Each row was made from one walk, in order. Every step used is in the known rows, and no mark comes twice. Write each row's walk.
Known rows
ramameb ronu: [ 14 -29   8  -8 -22   2 -15 -19 -11 -17 -24  26 -32 -11  -4  40  19   0
 -14   7  -8  22 -24 -23   9  23]
vorak ramameb ronu: [ 18 -18  20 -11  -7   6 -11 -20  -9 -17 -30  24 -27 -13  -4  52  10  -5
 -25   4 -12 -11 -19 -17  10  24]
sedudem vorak: [ 38 -44   4 -14  -4  -3 -30 -21  -8 -13  -5  34 -23 -10  -7  23   5  19
 -21  12  12  20  -1 -18  11  19]
vilopu ramameb vorak: [ 31 -40  -5 -14  -9   8 -27 -15 -10 -27  29  43 -32   0 -12  36   0  15
 -22   6 -21  67   0 -22   3  13]
vilopu ramameb bilaf sedudem: [  0 -10 -15 -14   0  11 -22 -12  -3 -38  21  48 -37  -7  -8  31  48 -39
  11  12  -7   6 -20 -12  -2  29]
ronu sedudem vilopu ramameb: [ 16 -50  -4 -22  13  12 -24 -23   0 -34  10  25 -31  -6  -7  57  20 -14
 -18  13   5  18   8 -26   9   5]
vilopu ramameb moko: [ 27 -28  -8 -20 -12  45 -16  -7  -5 -31  20  49 -25 -11   0  19  21 -30
   9  20 -15  35   6 -17   8  16]
bilaf sedudem vorak: [ 38 -22   6 -13   6  12 -29 -21 -11 -13  -8  34 -33  -6  -7  31  25  -6
 -20  16  26  10 -14  -4   7  29]
vilopu ramameb bilaf sedudem moko: [-29  -7 -17 -14 -17  20 -20  -8  -3 -30  41  49 -37 -16  -4  19  60 -46
  11  28  -7  28 -17  -7  -6  27]
bilaf sedudem vorak ramameb vilopu: [ 40 -15  11 -18  34  20 -30 -27 -14  -5  -3  50 -30 -19  -8  74  41  13
 -42   9  18 -29   2   8  10  28]
sedudem vilopu ramameb: [ 21 -30  -9 -19 -15  13 -24 -21 -10 -34  24  30 -23   3  -6  56  14  13
  -2  10 -15 -12  -2 -25  10  12]
moko ramameb: [ 14 -20  -5 -11 -42  16 -21 -12  -8 -12  -8  33 -25 -11   1  10  30 -14
   9  20  18 -19   3 -12  13  13]
moko ramameb vorak: [ 31 -29  -5  -6 -40  12 -27 -16 -13 -10  11  40 -32 -10  -1  11  18  16
  -6  17   7  27   7 -13   7  17]
ronu sedudem moko ramameb vorak: [ -4 -47  -3  -8 -25  21 -25 -14  -3  -4  17  38 -40 -28   2  -3  34 -19
 -22  36  28  75  19  -9   0   9]
bilaf sedudem: [  5 -13   3 -13   0  22 -18 -13 -12 -15 -12  18 -40  -8  -4  26  28 -28
  -3  19  17  -6 -15 -10   8  22]
vorak ramameb ronu sedudem vilopu: [ 16 -35  19 -14  21   7 -14 -32  -5 -24 -31   8 -33 -17  -1  72  14  -3
 -40   9   4 -21  -6 -20   8  17]
sedudem bilaf: [ -1 -38  -8 -10 -12  -1 -16 -15  -8 -30   1  25 -21 -15  -2  28   3  -6
  -8  19 -21 -40 -10 -31   5  15]
bilaf sedudem vorak ramameb: [ 39 -10  17 -17  22  11 -25 -22 -10 -14 -13  31 -30  -7  -7  45  14 -10
 -31  13  22 -16 -12   3  10  29]
vorak sedudem: [  1 -44   8 -17   8  18 -12 -18 -10  -5 -18   1 -27  -8   0  39   3  -6
  -8  19  10 -16   3 -24   7  31]
moko ramameb bilaf: [  0 -21 -18  -6 -38   1 -22 -16  -3 -24   6  43 -26 -20   3  -5  45 -13
  23  19   7 -37  -1 -15   4  24]
vorak ramameb ronu sedudem moko: [-17 -34  22 -13  11  14  -9 -18   0 -10 -24  18 -36 -31  -1  41  25 -42
 -42  22   8  38  -7 -13   4  16]
vorak ramameb: [ 12 -24  12 -17   8  13 -14 -16  -6 -14 -14  16 -25 -15  -5  34  -3  -7
 -16  11  -4 -30   1 -16  12  16]

Write each row's walk
[-14   5  -4 -10 -46  37 -18  -6 -11  -4   9  39 -35 -16   5   5  64 -45
  10  41  33  -4  -8   6   6  20]
bilaf sedudem moko ramameb
[ 37 -39  -9 -15  -9   6 -30 -25 -13 -32  43  32 -29   4  -8  55   0  40
 -21   9 -24  33   4 -23   4  15]
sedudem vilopu ramameb vorak
[ 31  -5 -10 -20  -4  54 -17 -16 -11 -37  28  42 -33  -2   4  46  46 -27
  11  27  -5 -10   0  -5   6  26]
bilaf sedudem vilopu ramameb moko
[ 14 -28 -12 -12 -31  23 -25 -18 -14  -4   3  54 -25 -21  -1  37  55  10
  -1  16  11 -24  13  -6  16  12]
moko ramameb vilopu
[  4 -54  -1  -8   9   1 -16 -23 -13 -20  10   8 -24 -11   1  46 -15  22
 -27  22 -19 -16   0 -29  -5  37]
ramameb vorak sedudem bilaf
[ 30 -33   3 -14  15 -13 -27 -26   0 -24   4  37 -20 -22  -5  27  11  15
 -20   8   0 -26  -1 -12   2  31]
sedudem vorak ramameb bilaf
[-15 -50   4 -12  -1  22 -17 -18 -12   4  21   2 -33 -19   3  24   3  14
 -24  32   2  50  10 -17  -4  33]
ramameb vorak sedudem moko
[ 11 -34  24 -13  20   5 -11 -23  -1 -17 -43  18 -34 -21  -6  56  12 -30
 -41   7   8  15 -10 -18   8  15]
vorak ramameb ronu sedudem
[ 21 -45   3 -15   8  15 -20 -18 -10 -16  19  24 -28   2  -7  57  -6  11
 -23  11 -12  56   5 -22  -1  29]
vilopu ramameb vorak sedudem
[-30 -55   2 -18   6  21 -17 -11   1  -6   0  15 -37 -30  -1   8  24 -37
 -20  33  22  50  11 -19   4   6]
ronu sedudem moko
[ 17 -44   7 -14   1   7 -17 -16   0 -30 -20  44 -34  -8 -10  58  27 -38
 -26   5   0  71 -14 -26   5  12]
vilopu ramameb ronu sedudem
[ -1   1  -3 -13  21   8 -17 -28  -8 -32  10  15 -34 -16   1  48  34  -5
  -2  16  -2 -89 -12  -6   1  36]
vorak ramameb bilaf sedudem vilopu
[ 22 -21   9 -19   8  42  -8 -13  -5 -19  -5  25 -26 -24   5  15   4 -22
  -7  24  -6 -18  15 -10  10  21]
vorak ramameb moko
[ 20  -6  -7 -19  -3  25 -24 -19 -12 -34  20  31 -33   8  -7  64  36 -12
  -1  14  -3 -18 -13 -11   7  21]
bilaf sedudem vilopu ramameb
[ 43 -32  16 -17  12   0 -26 -23  -6 -12  -9  31 -20 -12  -7  35  -7  17
 -33   9   7 -11   4 -10  12  19]
sedudem vorak ramameb
[-22 -11   0 -13 -12  31 -16  -9  -9  -7   9  23 -40 -18  -1  13  43 -36
  -4  34  15  17 -13  -5   4  21]
bilaf sedudem moko
[ 13 -49  -6 -12   6   2 -19 -18 -10 -31  30  29 -20   0  -4  63  -8  12
 -24  17 -32  15  -1 -31  -6  32]
vilopu ramameb vorak sedudem bilaf
[-12 -47  -1 -13   6   6 -10 -19  -8 -21  -7   6 -17 -12   3  44  -2  -8
  -9  24 -11 -55  -3 -31   1  32]
vorak sedudem bilaf
[-20 -33  -6 -14 -25  39 -17 -17 -13  13  13  38 -23 -28   9  43  62  -4
  -4  36  22 -19  21  -3   6  29]
vorak sedudem moko ramameb vilopu
